Each row was made from one path, in order. Every step used is in the known rows, and no mark comes twice. Write each row's path.
Known rows:
dagam rinov: [  3 -17 -20  12  -1   3  -5 -17  17   0  -9   0 -15  17  11   6  13  11
   8   5  16]
dagam rokag: [ -1 -25 -22  -3  -6  -4  -3 -29  15  -3 -25   3 -16  12  15   3  13   5
   1  20  20]
pata rokag togimoz pepulez dagam: [ -3  -2 -12  -7  13   2   6 -16   0 -14   0  -4   3  30   9  14  -1   2
  15  -5   5]
bufeb togimoz zigiro: [  8   2 -21  10   3  -5  -2 -21   5  -7 -12   5  -7  -8   0   4  26  -1
  13  -3   7]
pata rokag togimoz zigiro: [  4  -9 -16   0  18  -5   2 -19  -6  -6 -13   1  -3   7  17   5   2  -5
   5  -2  14]
zigiro dagam rinov togimoz pepulez: [ -4  15 -30   7 -11  22   6 -17  22  -2  -4   4  -6   9  -8  11  30   9
  22  -5  11]
pepulez dagam rokag pata: [  0 -15 -18 -12  -2  -7 -12 -27  17   7 -11   1 -12  23   7   4  15   5
  25   5  17]
zigiro dagam: [ 10  -7 -28   6  -6  15   5 -35  12  -6   1 -12 -12   6  -1  -4  15   4
   6   2  11]
pata rokag: [  7 -15 -20   7   3   6   2 -27  19  -9  -9 -17 -13  17  14  -1   0  -9
  13  10  16]
bufeb togimoz zigiro dagam: [ 14  18 -28   8  -1   9   9 -27   8  -2   3   1  -6 -12 -11   1  25   4
  16 -11  10]
rokag togimoz zigiro dagam rinov: [  6   5 -23   3   9   6   6 -16  -4   8   2  14  -5   4   5  10  14  20
   4 -15  17]
rokag pata: [  3 -19 -22   5   2   5 -15 -31  14   0 -15 -14 -13  11   5  -2  20  -8
  18  10   5]
pata rokag togimoz: [  1 -21 -19   4   7   4   2 -23   6  -8 -11 -10 -11  16  17   3   1  -9
   1  -2  13]
togimoz zigiro dagam rokag pata: [  8   6 -24 -13   6   5   0 -33  11  15 -12   5  -7   2   1   1  16   7
  23  13  21]
dagam bufeb togimoz: [  8  -5 -25  23  -3   9  -3 -10  11  -3 -16   0 -13  -8  -4   3  33   1
  18 -14   7]
pata rokag togimoz pepulez: [ -5 -10 -15  -2  12   9   5 -19   2 -13 -15  -7  -1  20  14  13   0  -6
   6  10   5]
dagam rokag togimoz: [ -8 -32 -21  -6  -3  -5  -3 -26   1  -2 -28   9 -14  11  19   7  15   5
 -12   9  17]
pata rokag togimoz zigiro dagam: [ 10   6 -22  -2  13  10  14 -25  -2  -1   2  -2  -3   4   7   3   1   0
   8 -10  17]
pepulez togimoz zigiro dagam rinov: [ 15  18 -21  16   3   9  -1 -10  15   7  -1  13  -6   4  -3   0  19  19
  22  -4  27]
dagam bufeb togimoz pepulez: [  1   7 -21  17   3  14   0  -6   9  -8 -20   4  -3  -4  -7  12  32   4
  23  -2   0]
bufeb dagam rinov: [  8  -1 -20  14   1   9   1 -12  15   6  -1  -1  -8  16   3  16  10  13
  21   3  11]
rokag togimoz: [ -3 -29 -21   5   1   0  -7 -25  -5 -10 -18  -2 -12   9  12   3  18   0
  -8  -3   5]
rinov togimoz pepulez dagam: [ -7   1 -22  -1  -7  -1  -7 -19   8 -18 -11   5  -2  14  -4   8  32   0
  22  -8   0]
zigiro dagam bufeb togimoz pepulez: [  8  22 -27  15   0  27  12 -12  11  -4  -4  -1  -2  -7 -19  10  30   9
  26 -10   2]

Write each row's path:
[ -2  -6 -24  10 -12  -3  -9 -12  20  -2  -2   9 -14  18   1   7  30   9
  21 -24  15]
pepulez dagam rinov togimoz
[  0 -17 -17   0  12 -10  -6 -21 -15  -9 -20  10  -5   0  13   4  19   4
  -5  -2   7]
rokag togimoz zigiro
[  9   1 -21  17  -3   3  -3  -7   9  -3  -2   4  -9   1  -9   5  30   9
  26 -30   7]
pepulez dagam bufeb togimoz
[ 12  14 -18  13   9  -7  -2  -2  -2  -2  -4  15  -2  -7  -8   7  30  12
  31 -30   9]
pepulez dagam bufeb togimoz zigiro
[ 13   5 -24   2   5   6   6 -31   2  -5  -2   0  -5  -3   0  -3  15   8
  11   2  13]
togimoz zigiro dagam
[-13 -19 -17 -13   3  -1   1 -21  -2  -7 -32  13  -4  15  15  17  13   8
  -5  21  10]
dagam rokag togimoz pepulez
[-10  -1 -24   9  -7   8  -6 -11  19  -6 -19   9  -8  13   3  14  32   4
  19   2   8]
dagam rinov togimoz pepulez
[ 10  12 -21   1  15  11  15 -14   5  10   8   5  -4  11   8  11  -2  13
  14 -14  25]
pata rokag togimoz zigiro dagam rinov
[  9   2 -24   7  14  10   5 -13 -17   2 -11  13  -2 -12  -1   3  24  15
   7 -21  11]
rokag togimoz zigiro dagam bufeb
[ -8  -4 -13  -4   9   0  -1  -6  -2  -5  -1  12   1  30   7  22  13  22
  12 -10   6]
rokag togimoz pepulez dagam rinov
[ -5  11 -17 -13  -2   1  -4 -19  20   6  -9   5  -3  18  -6  17  24   4
  35   4   7]
bufeb togimoz pepulez dagam rokag pata
[  9  16 -28  -3  -5   4  13 -27  14   7  -7  12  -8 -10  -5   5  21   9
  14   1  21]
bufeb togimoz zigiro dagam rokag
[ 14   9 -31  21  -7  23   8 -17  15   2   0  -3 -11 -12 -15   1  31   6
  21 -22  10]
zigiro dagam bufeb togimoz
[  9  -3 -17  14   6  -6 -13 -15   4  -9 -24  10  -6   0   7  -6  23   2
  13   8  17]
pepulez togimoz zigiro
[  9  12 -32  14  -1  12   0 -14   3   0 -14  14  -6 -19 -11  -3  40   4
  24 -23  14]
rinov togimoz zigiro dagam bufeb
[-12   2 -21 -15  -8  -2 -12 -22  18   1 -21  10  -4  19  -2  12  33  -2
  35   3   9]
rinov togimoz pepulez dagam rokag pata
[ -1   3 -13   0   5   1  -1  -9  11  -6   2   5  -1  31   4  17  10  21
  23   2   9]
togimoz pepulez dagam rinov
[ -5 -19 -18 -11   9 -14  -3 -22  -9   0 -31  22  -7   3  19   9  15   9
  -7   9  19]
dagam rokag togimoz zigiro
[ 10  10 -23   1  -2   3   1 -21  13   5 -18  17  -8  -2   1  -4  19  12
  15  12  32]
pepulez togimoz zigiro dagam rokag
[  6   9 -31   6  -6   7   2 -29   7  -5  -9   6  -8 -11  -6  -4  34  -2
  15 -12  13]
rinov togimoz zigiro dagam
[  0   2 -12   1  18   7   5  -2  -5  -9  -6   3   5  21   5  16   4   7
  24 -17   7]
pata rokag togimoz pepulez dagam bufeb
[ -3   4 -11  -5  13   4   7  -4   8  -3   5   3   2  37  12  23  -5  13
  21 -10  13]
pata rokag togimoz pepulez dagam rinov
[  1   7 -21   5  -1 -13  -9  -8   9   0  -4  21  -6  10   2   9  30  12
  26 -24  17]
pepulez dagam rinov togimoz zigiro
[  6  -2 -23  -1   9   5   5 -27 -12  -4  -4   6  -3  -4   2   2  17   9
  -1 -10   9]
rokag togimoz zigiro dagam
[ 11  14 -22  -2   3   7  -7 -23  17  16 -18  11  -7   0  -3  -4  23   6
  29  11  29]
pepulez togimoz zigiro dagam rokag pata
[  4  -5 -20  -4   0   7  -6 -25  18  14 -17  -3  -9  14   3  12  14   0
  27  19  12]
bufeb dagam rokag pata
[ 12  11 -24   5   6   8   7 -19  10   7   4   7  -6   5   1   5  13  20
  16  -2  20]
togimoz zigiro dagam rinov
[  1   5 -31  -6 -11   2   4 -30  12   2 -19  17 -10  -9  -1   1  30   4
  13   0  24]
rinov togimoz zigiro dagam rokag
[ -9  -4 -17 -11   5   6   6 -17  -3  -2 -24  12   3  15   7  26  11  10
   6  18   4]
bufeb dagam rokag togimoz pepulez
[ 14  10 -22   6  19  14  13 -11  -7   3  -3   5   0  -5   2   4   7   6
  17 -20  19]
pata rokag togimoz zigiro dagam bufeb
